Known rows, with every way that one mark hangs from another
K181{K265{K594{K370} K696{K831} K760}}: | -0.98 |  0.52 | -2.33 | -6.82 | -1.08 |  1.70 | -3.28 |  1.66 | -0.73 | -2.35 | -1.29 |  1.29 | -2.97 | -0.53 |  0.94 |  2.99 |  0.30 |  1.40 |  2.60 |
K181{K265{K594{K370{K696}}}}: | -2.05 | -0.05 |  0.40 | -0.93 |  1.72 |  3.26 |  1.54 | -3.18 |  1.52 | -0.95 | -2.44 |  3.69 |  2.10 |  1.65 |  1.62 | -1.03 |  3.00 |  5.24 | -4.18 |
K760{K59 K265{K594{K370{K696{K831}}}}}: |  4.29 | -3.27 | -1.98 | -1.91 |  2.56 | -1.42 |  5.48 |  0.30 | -0.28 |  2.40 | -1.12 | -3.87 |  1.88 | -0.92 | -1.80 | -1.39 | -0.33 |  3.53 | -1.11 |
K576{K265{K696}}: | -4.07 |  2.80 |  2.56 |  2.70 | -1.47 |  0.59 |  0.93 | -1.09 |  1.54 | -1.55 | -0.27 |  1.38 |  1.73 |  1.84 |  0.71 |  1.58 |  2.04 | -2.47 |  0.27 |
K594{K265{K760{K59}} K370{K696{K831}}}: |  3.94 | -1.08 |  2.02 |  4.10 |  1.27 | -0.65 | -0.49 | -1.68 |  1.47 |  0.24 | -2.16 | -0.08 | -0.40 | -4.45 | -1.72 | -1.93 |  0.08 |  2.80 | -1.85 |
K265{K696}: | -3.43 |  1.18 |  0.37 |  2.54 | -0.92 |  0.27 |  1.26 | -0.27 |  1.23 | -1.09 |  0.43 |  0.66 |  1.10 |  1.88 |  1.10 |  0.65 | -0.62 | -1.80 | -1.51 |
K831{K696}: | -1.61 | -0.23 |  1.03 |  1.94 |  0.69 |  3.51 |  1.80 | -0.63 |  1.92 |  0.87 |  0.87 |  1.43 |  5.43 |  3.70 |  0.04 |  0.51 | -1.97 |  2.32 | -4.40 |
K760{K59 K265{K594 K696}}: | -2.31 | -0.46 | -3.74 | -2.23 | -1.09 | -5.15 |  1.19 |  2.91 | -1.82 |  3.09 |  1.48 | -3.61 | -0.38 |  1.62 | -0.77 |  0.51 | -1.02 | -0.25 |  0.57 |
K265{K696{K831} K760{K59}}: | -0.30 | -1.40 | -2.83 | -0.95 | -1.71 | -0.32 |  0.24 |  1.87 | -1.92 |  0.07 | -0.61 | -2.57 | -2.73 | -0.89 | -1.74 |  1.63 | -2.12 | -3.57 |  1.86 |
K760{K59 K265}: | -1.91 | -4.49 | -2.34 |  1.05 |  1.63 | -4.40 |  5.10 |  0.85 |  1.25 |  3.83 |  0.81 | -4.64 |  4.05 |  1.23 | -1.59 | -0.85 | -0.88 |  1.90 | -4.91 |
K594{K370{K696}}: |  0.51 | -0.14 |  2.24 |  5.81 |  1.91 |  1.53 |  2.75 | -2.53 |  3.88 | -1.56 | -2.61 |  2.41 |  3.57 |  0.42 |  0.43 | -2.77 |  1.15 |  2.12 | -4.13 |
K370{K594 K696}: |  1.04 | -2.42 |  3.35 |  5.58 |  1.05 |  5.25 |  3.92 | -3.37 |  0.15 | -0.52 |  0.39 |  3.47 |  2.91 |  4.01 | -0.39 | -4.17 |  2.62 | -4.02 | -4.00 |
K181{K265{K594{K370} K696{K831} K760{K59}}}: | -0.38 | -0.92 | -3.17 | -6.60 | -0.89 | -0.12 | -2.07 |  2.63 | -1.64 | -0.64 | -1.93 | -1.33 | -3.81 | -1.34 | -0.57 |  2.16 | -0.34 |  1.62 |  2.73 |
K265{K594 K696{K831} K760}: | -1.59 |  1.75 | -3.58 | -4.76 | -2.21 |  1.52 | -2.59 |  1.29 | -3.05 | -0.61 |  1.56 |  0.60 | -3.09 |  1.12 |  1.01 |  2.53 | -1.64 | -4.27 |  4.10 |
K594{K265{K760} K370{K696{K831}}}: |  3.22 |  0.60 |  3.12 |  3.91 |  1.19 |  1.10 | -1.68 | -2.63 |  2.45 | -1.42 | -1.40 |  2.62 |  0.53 | -3.55 | -0.36 | -1.08 |  0.29 |  2.55 | -1.89 |
K594{K265{K696{K831} K760{K59}}}: |  0.08 |  0.38 |  0.03 |  0.88 | -1.59 | -1.97 | -1.84 |  0.59 | -1.35 |  0.69 |  0.99 | -1.76 | -2.81 | -3.00 | -1.19 |  1.52 | -1.81 | -0.91 |  0.87 |
K760{K59 K265{K594}}: | -2.66 | -3.00 | -3.88 | -2.46 |  1.08 | -4.35 |  3.67 |  1.24 | -1.10 |  4.97 |  2.55 | -4.07 |  2.89 |  2.43 | -0.19 | -0.57 | -0.91 |  1.94 | -2.72 |
K576{K265{K594 K696{K831} K760}}: | -2.35 |  3.45 | -1.05 | -4.63 | -2.74 |  1.89 | -2.73 |  0.39 | -2.83 | -1.17 |  0.78 |  1.12 | -2.32 |  1.17 |  0.73 |  3.43 |  1.10 | -5.14 |  5.75 |

Rows
| -1.45 | -0.42 | -2.96 | -0.63 |  0.66 | -3.64 | -2.62 |  1.95 |  0.42 |  1.82 | -0.36 | -0.88 | -0.21 |  0.71 |  0.76 | -2.04 | -0.65 |  0.60 |  0.75 | | K265{K594{K370} K760{K59}}
|  3.66 |  0.08 |  4.97 |  4.88 |  2.81 |  2.04 |  3.16 | -4.19 |  3.18 | -1.13 | -0.43 |  1.34 |  2.91 | -2.80 |  0.52 | -1.15 |  0.25 |  4.78 | -4.29 | | K594{K265 K370{K696{K831}}}
|  2.25 |  1.65 |  4.28 |  2.90 |  1.07 | -0.83 |  0.41 | -0.57 |  3.09 | -1.84 |  1.13 | -0.48 |  0.92 | -2.90 |  1.39 |  1.04 | -1.26 |  3.46 | -0.93 | | K594{K265{K696{K831}} K370}
|  3.79 | -3.90 |  3.07 |  2.81 |  1.82 |  7.64 |  6.70 | -3.51 | -1.30 | -0.78 |  0.93 |  1.64 |  2.42 |  2.66 | -1.08 | -2.40 |  1.61 | -4.09 | -3.01 | | K370{K594 K696{K831}}
|  1.85 |  1.98 |  2.45 |  1.80 | -0.50 | -1.62 | -4.23 |  1.00 |  2.25 | -2.30 |  0.06 |  0.80 | -1.77 | -3.74 |  0.22 |  1.31 | -1.31 |  1.12 |  1.51 | | K594{K265{K696{K831} K760} K370}
| -1.46 |  3.17 |  0.28 |  0.34 | -0.22 | -1.43 | -1.54 |  1.24 |  1.50 | -1.23 |  0.33 |  1.06 |  0.23 |  1.36 |  2.73 | -0.30 | -0.40 |  0.47 |  1.29 | | K265{K594{K370} K696}
|  2.95 | -0.63 |  5.56 |  2.79 |  0.26 |  2.87 |  1.71 | -1.30 | -0.81 | -0.85 |  4.23 |  0.76 |  0.16 |  0.51 |  0.31 | -0.12 |  0.34 | -2.71 | -0.55 | | K370{K594{K265{K696{K831}}}}
|  1.52 |  2.01 |  0.65 | -1.46 |  0.06 |  3.07 | -1.11 | -1.99 | -0.04 | -1.70 | -2.30 |  2.89 |  0.02 | -0.25 |  0.20 |  0.07 |  2.78 | -1.30 |  3.01 | | K576{K265{K594{K370{K696{K831}}} K760}}
| -4.38 |  3.10 | -3.13 | -1.75 | -2.92 | -0.75 | -5.14 |  1.46 | -1.87 | -0.33 |  1.00 |  2.44 | -2.47 |  2.37 |  1.52 |  0.79 | -0.56 | -4.17 |  3.01 | | K265{K594 K696 K760}
| -5.81 | -2.23 | -4.57 | -5.06 | -0.41 | -0.21 | -1.08 | -0.17 | -2.17 |  2.59 |  0.15 |  0.30 | -0.57 |  2.28 |  0.22 |  0.56 |  1.08 |  1.35 | -2.27 | | K181{K265{K594 K760{K59}}}
|  2.59 |  0.65 |  1.38 |  2.21 | -0.49 | -3.45 | -3.09 |  1.86 |  1.18 | -0.62 | -0.73 | -1.95 | -2.64 | -4.61 | -1.18 |  0.38 | -1.76 |  1.47 |  1.62 | | K594{K265{K696{K831} K760{K59}} K370}
|  1.65 | -1.79 |  3.08 |  6.83 | -0.33 |  0.79 | -1.81 | -2.34 | -1.23 |  1.37 |  0.33 |  2.75 | -0.76 |  0.29 | -2.30 | -4.61 |  2.61 | -3.19 | -2.64 | | K370{K594{K265{K760{K59}}} K696}
| -4.75 |  0.98 | -2.21 | -1.88 | -1.05 | -1.70 | -1.64 | -0.06 | -1.66 |  2.65 |  0.61 | -0.23 |  0.32 |  2.27 |  0.17 |  0.03 |  1.87 | -2.63 |  1.74 | | K576{K265{K594 K760{K59}}}
|  2.33 | -0.29 | -1.44 | -4.16 |  0.73 | -2.39 |  1.43 |  3.06 |  0.45 | -0.13 |  1.03 | -3.18 |  0.47 | -0.37 |  0.40 |  1.80 | -1.69 |  1.86 |  2.26 | | K760{K265{K594{K370} K696{K831}}}
| -0.39 |  3.06 |  4.54 |  5.75 |  0.47 | -3.15 | -2.25 | -0.34 |  4.29 | -1.59 |  0.43 |  1.46 |  1.24 | -1.86 |  1.85 | -0.54 | -0.25 |  3.67 | -1.75 | | K594{K265{K696} K370}
|  0.51 | -1.86 | -3.81 | -5.27 | -0.33 | -2.79 |  3.96 |  2.69 | -3.18 |  2.88 |  2.01 | -5.59 | -0.69 |  0.30 | -1.23 |  2.10 | -2.16 | -0.41 |  1.66 | | K760{K59 K265{K594 K696{K831}}}
|  3.11 | -1.74 |  2.42 |  1.97 | -1.16 |  0.21 | -1.88 |  0.97 | -2.79 |  0.30 |  2.33 | -1.01 | -3.28 | -1.06 | -2.08 | -0.83 | -0.18 | -4.62 |  1.87 | | K370{K594{K265{K696{K831} K760{K59}}}}
|  2.21 |  0.32 | -1.49 | -1.67 |  0.64 |  2.92 | -0.82 | -1.19 | -0.45 | -1.18 | -1.64 |  2.40 | -0.59 | -0.19 |  0.49 | -0.94 |  0.12 | -0.39 |  1.23 | | K265{K594{K370{K696{K831}}} K760}
| -2.01 |  3.69 | -0.62 | -0.45 | -2.12 | -3.81 | -5.17 |  2.57 | -0.10 | -0.50 | -2.27 |  0.02 | -2.65 | -0.10 |  0.01 |  0.09 |  1.78 | -2.41 |  5.53 | | K576{K265{K594{K370} K696 K760{K59}}}
|  0.96 | -1.62 |  0.24 | -3.77 |  2.40 |  5.52 |  4.35 | -3.42 |  0.45 | -1.14 | -1.85 |  1.87 |  1.85 |  0.44 |  1.15 |  0.43 |  1.86 |  5.15 | -3.04 | | K181{K265{K594{K370{K696{K831}}}}}
|  1.53 |  0.58 | -3.15 | -3.22 | -1.03 | -1.89 | -2.38 |  3.40 | -1.63 | -0.17 | -0.92 | -2.33 | -3.52 | -1.43 | -0.32 |  0.54 | -1.94 | -1.60 |  5.03 | | K265{K594{K370} K696{K831} K760{K59}}
